Each row was made from one walk, in order. Every step used is in the known rows, and no mark comes twice. Write each row's walk.
Known rows:
lelu rere fivod duto: [ 19 -12   0  -4  21   0  10  10  -8   6   4 -21 -13  11  18 -38  24   1
  -3  24   7  -5   6   0  18   3  -6 -14 -17 -21  11  -5   8  10 -18   9]
lelu reli negum: [  7   5  20 -11   0  15   6 -13  16   5  -3  11   4 -21  -4 -25   3 -13
  19   2 -27   0 -68 -21  33  10   6 -11   5  -7  12  -2  -9  19 -19  17]
meleba rurolom negum reli lelu rere fivod: [-18  -8  15  29   7   9  -5   1  31   8  12  11  25   5 -24 -28  35  14
  18  41   4 -28 -18 -21 -16  13  14  30   0  -3  23 -15 -26 -14 -39   1]
duto fivod zudi meleba rurolom negum: [-32  -8  22 -22   0  29  20 -36  22 -23  -6  14  30 -44 -13 -49   2   6
  -7   7 -15  -1  10  -5   0  -3 -15  18 -13  30  22  23  -9 -14 -15  18]
negum reli vavu: [ -2  11   9 -11  -2 -21  -9   3   2  -3  15  15  31   4 -21 -12  -9 -12
  11   7 -15 -29 -16   3 -15   1 -24   9  23 -13  12 -20 -15 -27 -21  13]
fivod zudi meleba rurolom negum reli: [-28 -12   9 -19 -10  22  12 -28  29  -8  10  24  30 -30 -24 -45  16   3
   9   3  -7 -14  -4  -7  -7  14   6  33  11  29  19   3 -27 -27 -26  21]
meleba rurolom negum reli lelu rere fivod duto: [-20 -12  11  22   3   9   2  -5  29   6   7   3  25   6 -31 -38  36   6
  10  52   4 -26 -18 -14 -12  16  15  26  -5 -15  23 -13 -23 -14 -42   5]
fivod zudi meleba: [-12  -6   7 -34  -7  18  10 -23  10 -11   1   8  11 -30   4 -29   8  -5
   5  -5  -7   2   3   4   0  -1  -6  11   6  19   8  17  -3  -9  -4  22]
lelu reli: [ 15   1   6   0   6  15   5 -10  -1  10  -1  21   0 -26 -13 -18 -14  -2
   1 -17 -21   3 -43 -13  21  -2   3 -10  -3   3  -2   8 -20  15 -14  16]
rurolom meleba: [-20   6   7  -5 -12   2   0  -7  -9  -2  17   6  -8 -15   0  -1  14  18
  13  10  -1   1 -16   0  12   9   8   3  22  -1   5  -6   0 -14  16  22]
reli rige: [  3  14  19  15  19  -6 -16  -4  13 -10   9 -29 -13  13 -21   0  20  -3
  14   1   3  -6 -21 -20   1  17 -26 -14  21  -5   2  10  -4  -5  -4   6]
rere fivod zudi: [-14   2   6 -12  15  -6  -1 -14   5   3   3 -31  12   1  24 -26   9   8
  -1  18 -15 -10  17  -5   6  -4 -14  10   1   5  19  37 -12   3  -1   5]
duto fivod: [ -9   2  14 -11   6   8   8 -15   2 -14  -7   3  10 -21   1 -14 -19   4
 -16  -2 -13   5   8   1   4 -16 -22  -9 -17  12   5   6   0  -6  -9  -1]
duto fivod rere lelu: [ -6  11  33 -13  -3 -14   7  -7  -8  -1 -14  -3   4 -14 -12 -21   3  -3
 -21   6 -36 -11  26   3  13  -7 -19   9 -28  12   5   4  11 -18  -4   8]
negum reli lelu rere fivod: [  6   8  14  -5   7 -13 -10   9  16  15  14   3  19  -7  -2  -8  15  -6
  12  18  -5 -26 -22  -7 -10  -7  -6  -5   6 -22   1 -19 -22 -17 -45   5]
reli lelu rere fivod duto: [  8   5  16  -2  11  -5  -6   6   8   5 -10 -31  -1   4  16 -13  37 -13
  13  52   4 -16 -13  -2  -5 -13  -2 -14 -17 -45   6   5  10  12 -20  12]
duto fivod rere lelu reli: [  1  11  37 -14   3  -8  10 -12 -10   5 -13   8   5 -27 -18 -28  -5  -5
 -19  -3 -45 -10   4  -3  22  -9 -18   5 -30  14   3   9   1  -9 -13  17]
rige reli lelu rere fivod: [ 10  30  -6  -9  -1 -10 -11  11   1   2 -20 -12   3  -6  11 -25  28 -24
  25  22 -21 -26  -6   1 -16  -6  -3  -2 -16 -24  18 -12   8   9  -2  11]
rurolom negum reli rige: [-26   8  -2  14   8  -5  -5  -1  23  13  31 -11  20   4 -47 -29  26  -5
  16  -1 -12 -17 -16 -22   3  30  -4   5  29  -6  19  -8 -37 -14 -26  11]
duto fivod zudi: [-15   2  20 -29   1  11  18 -28   8 -17 -11  -5  18 -38  -3 -19 -14   3
 -17   3 -25   8  14   1   9 -13 -20  -4 -15  19  16  31 -10 -12  -8  11]
zudi meleba rurolom negum reli rige: [-21  -8  13   9   4  21  -8 -13  28 -10  22  26  20  -4 -31 -44  20   4
  20  -1  12 -19 -28 -22 -16  26  -8  24  23  23   4 -23 -17 -22 -35  13]
vavu reli lelu rere fivod zudi meleba: [-10  14  20 -22   5  10  -2  -1  -1   6  11   1   5 -29   7 -46  14 -23
  13  16  10 -25 -17  14 -11  -8   3 -12 -29 -12  12   2 -13   3 -30  18]
rurolom negum reli lelu rere fivod: [-24   4   1   8   5  -4  -1  10  23  22  23  -8  27   1 -15 -30  35  -5
  20  25 -13 -23 -10 -15   0  10   8   5  10 -23  22 -11 -28  -2 -34  11]
fivod rere: [ 13  20  15 -13  -7  -6   0   6  -4  -7  -7  14  -1  12 -17 -19  16  -5
 -10   0 -14 -13  16   8   6  -2  -4  21 -17   7   0  -7   8 -10  -4   0]
zudi meleba rurolom negum reli: [-22 -14   5   2  -7  26   3 -10  23  -6  20  42  25 -12 -18 -43  10   6
  15  -1  11 -18 -18 -11 -16  17   3  31  13  23   5 -28 -12 -18 -32   9]

Write each row's walk:
[  1 -11  17  11   2 -11   0  -1 -16  38  -5  -9  -9 -25 -15  -1   4 -12
   3   1 -36  -7 -21 -17  25  11  11  -6   0  -6  -3  10 -10   0  -1  27]  rere lelu reli
[ 17  12  22  12  23   7  -8 -12   7   3   8  -1  -6 -13 -32 -20   3  -6
  12 -16 -17  -1 -56 -26  24  11 -16 -18  13  -1  -1  15 -22  10 -21  21]  lelu reli rige
[-31  -6  17 -18 -14  19   2 -28  37  -9   3  20  35 -36 -25 -35  25  -4
  18  21  -9 -20 -11  -8 -17   3   4  32  10  15  19   8 -24 -24 -29  24]  fivod zudi meleba rurolom negum reli lelu
[ -8  -8  26   7   3  -7   0  -5   0  32  -9 -16  -6 -24 -10  -7  17 -17
  19  15 -44  -7 -42 -24  33  21  11  -6   7 -14  10   5  -4   5  -5  26]  rere lelu reli negum
[  3  -4  29  21  18 -16 -12  -7  -5  31   2 -28 -15 -16 -29  -1  16 -12
  12   3 -37  -9 -33 -28  27  21  -5 -13  15 -10  -2  17 -15  -4  -8  31]  rere lelu reli rige
[ -7   0  -7  -7  12  -8  -3  -8  -9   1   2 -41   5  19  21 -34   7   0
 -13  32  -3 -15  11   6   9   2 -16  -5  -5 -20  14  19   5   9  -7  -1]  rere fivod duto
[-34   0  17 -14   7   6  -7 -21  30   2  12  -7  40  -8  10 -47  28   5
  17  35 -10 -30  -5 -12 -14   2  -7  29  13   5  24  20 -21 -11 -28  13]  rere fivod zudi meleba rurolom negum reli lelu
[ -3  28 -12 -23 -16  -5   2  -2  11 -10 -18  -2   5  -9   0 -29  19 -26
  30   5 -31 -16 -22  -2   3  18   0   1   2  -7  26 -19   9   7   7   4]  rige reli negum
[ -2  17  15  -3  -2   6  -1  10  -6  11   4   6  -5 -25 -10 -19   8 -24
  10  15  12 -19 -26  18 -12  -8  15 -20 -33 -22   7 -12 -10   3 -23  10]  vavu reli lelu rere
[ -8  18  10  -8  -7 -16 -12  -3  19   7   8  10  27 -13 -17   6   1  -9
   8  14 -10 -23 -25  -2 -18  -7  -4   2  15 -16  -3 -18 -26 -23 -39   3]  negum reli lelu
[ -7  17  11 -11   3   1  -4   7  -8  11   6 -17   0 -13  -1 -41  11 -26
   3  33  14 -27 -18  22  -6  -5   7 -25 -37 -38  14  -3  -9   6 -31  11]  vavu reli lelu rere fivod duto
[-31   1 -14   3  -6   0   6   3  16  17  25   9  26  -3 -32 -29  11  -1
   6  -1 -13 -14  -3  -8   4  18  10  13  17  -3  18 -15 -32 -14 -22   9]  rurolom negum reli
[-23  -6  13  24  -3   3  -2  -6  23  -5   8  22  34   6 -44 -26  18   7
  15  29  -2 -26 -18 -13 -21  17   8  39  10   1  27 -15 -23 -20 -24   5]  meleba rurolom negum reli vavu
[ -3 -20  10  -4  18  19  14  -2  17   7  20  13  16  -7   2 -59  34  11
  13  14   0 -15   0 -19  10  14   1  17   1  13  22  -5 -21 -10 -36  18]  lelu rere fivod zudi meleba rurolom negum reli
[-34  -7  20 -26  -3  23  20 -33  27 -19   5  23  37 -48 -21 -53  -4   7
  -7  -2 -18  -6   3  -4  -1   0 -17  15  -5  32  21  12 -25 -29 -33  16]  duto fivod zudi meleba rurolom negum reli
[-12  25  13   7  13  -2 -12   1  -3   2  21 -11 -10  -6 -32 -24  -2 -15
   4 -13  10 -17 -27   7  -3  15 -11 -23  -8  -2   7   0 -22  -5 -18   5]  vavu reli rige
[ 10  28 -13 -17  -5 -10  -9   3   1   0 -24 -21   3  -9   4 -35  32 -28
  21  34 -19 -28  -5   8 -12  -3   0  -8 -18 -35  19  -8  12  10  -5  16]  rige reli lelu rere fivod duto
[ 21  10  18  -1  10   0  -4  -7  -8  -3  -5  17  14 -14 -16 -22  -8 -15
  17   6 -27 -11 -47 -11  10  -8 -11  -1   2 -17  12  10  -7  16  -3  30]  lelu reli vavu
[  8  14  37 -11  -7 -15   3   1  -4  22 -13   2  -7  -4 -23 -23  28 -17
   7  11 -48 -17 -20 -11  31  16   4  13 -10  -2   6  -3   7  -5  -5  20]  fivod rere lelu reli negum
[ -4  16  17   0   8   1  -8  12  -6  14  12  -6  -3 -14   6 -29  11 -20
   9  20  12 -25 -22  14 -13 -10   8 -17 -33 -24   9  -4 -12  10 -26   2]  vavu reli lelu rere fivod
[  3  11  24  -1  -8 -24  -1   7 -13  17 -12  -3 -10   8 -19  -7  26 -10
  -6  12 -29 -19  23   3  12   9   4  22 -15   4  -2  -2  14 -18   6  10]  fivod rere lelu
[ 11   9  22   5  14  -3 -11  12  10   6  -5 -21  -2   4  22  -1  34  -8
  19  42   4 -17 -15 -11  -9 -13  -1  -9 -11 -34   3   3   6  13 -16   9]  reli lelu rere fivod
[  4   6   8 -11   3 -12  -5   4  14  13  11  -8  18  -5  -7 -19  15 -11
   6  30  -6 -28 -20   0  -7  -3  -6 -10   4 -32   7 -19 -20 -17 -51   9]  negum reli lelu rere fivod duto
[-13   9  27 -10   7  18  -3  -5   8   1   6  12   8 -30   0 -46  17 -17
  14  26  14 -28 -25  12 -19  -8   7   1 -32  -7  15  -1 -14  -4 -34  11]  vavu reli lelu rere fivod zudi meleba rurolom
[-30  -9   8 -13  11   9   1 -19  20   2  20  -3  32  -6   7 -56  19  10
   7  16 -12 -23   4 -13  -3   9 -10  31  14  19  26  14 -23 -13 -29   9]  rere fivod zudi meleba rurolom negum reli
[-17 -10  21 -18  -8  24  12 -20  35  -6   4  24  26 -35 -24 -41  34  -4
  19  22  -4 -16 -16 -12 -10   6   8  26   4   9  19   1 -23 -22 -35  27]  fivod zudi meleba rurolom negum reli lelu rere
[-10  16  19 -12   5   5  -2   0  -1  10   8  -9   2 -24  -1 -35  14 -20
   8  24   3 -24 -16  16  -9 -11   7 -13 -31 -20  17   9 -18   5 -25  12]  vavu reli lelu rere fivod zudi
[-16 -13  18   4   2  24  -4  -2  25   0  15  28  25  -7   1 -50  34   6
  25  24  12 -24 -25 -19 -19   7   2  25   6   6   8 -26  -9 -10 -42  11]  zudi meleba rurolom negum reli lelu rere fivod
[-22  -9  19  17   6  10   2 -10  36   7   7   9  28  -6 -30 -33  39  12
  16  44  -5 -26 -15 -22 -13  13  16  33   0  -1  27   1 -34 -17 -38   9]  meleba rurolom negum reli lelu rere fivod zudi
[-31  -1   7 -12   3   7   2   0  27  15  24  -2  33 -15 -11 -48  40  -7
  25  22 -14 -25  -8 -15  -3  10   5  12  13 -12  23  -2 -28 -10 -35  25]  rurolom negum reli lelu rere fivod zudi meleba
[-25 -12  10 -15  -7  28  12 -28  25 -12   0  15  20 -26 -17 -40  22   2
  12  10  -3  -6   1  -9  -4  12   9  31   3  24  19  16 -12 -14 -10  22]  fivod zudi meleba rurolom negum
[ -9  -5  28   0   9  16  -2  -5  25   1  -4  -7  13  -9   9 -33  51  -4
  29  52   4 -20 -12 -21 -15  -3   6  14  -9 -17  19   9  -2   5 -22  21]  reli lelu rere fivod zudi meleba rurolom negum
[  7  30 -13 -14  -8 -20 -10   3 -14 -17 -20   2  15   1 -13 -28   9 -29
  23  10 -30 -28   0  10 -21   1 -16  12   0 -18  29  -9  14   2  23  21]  rige reli vavu
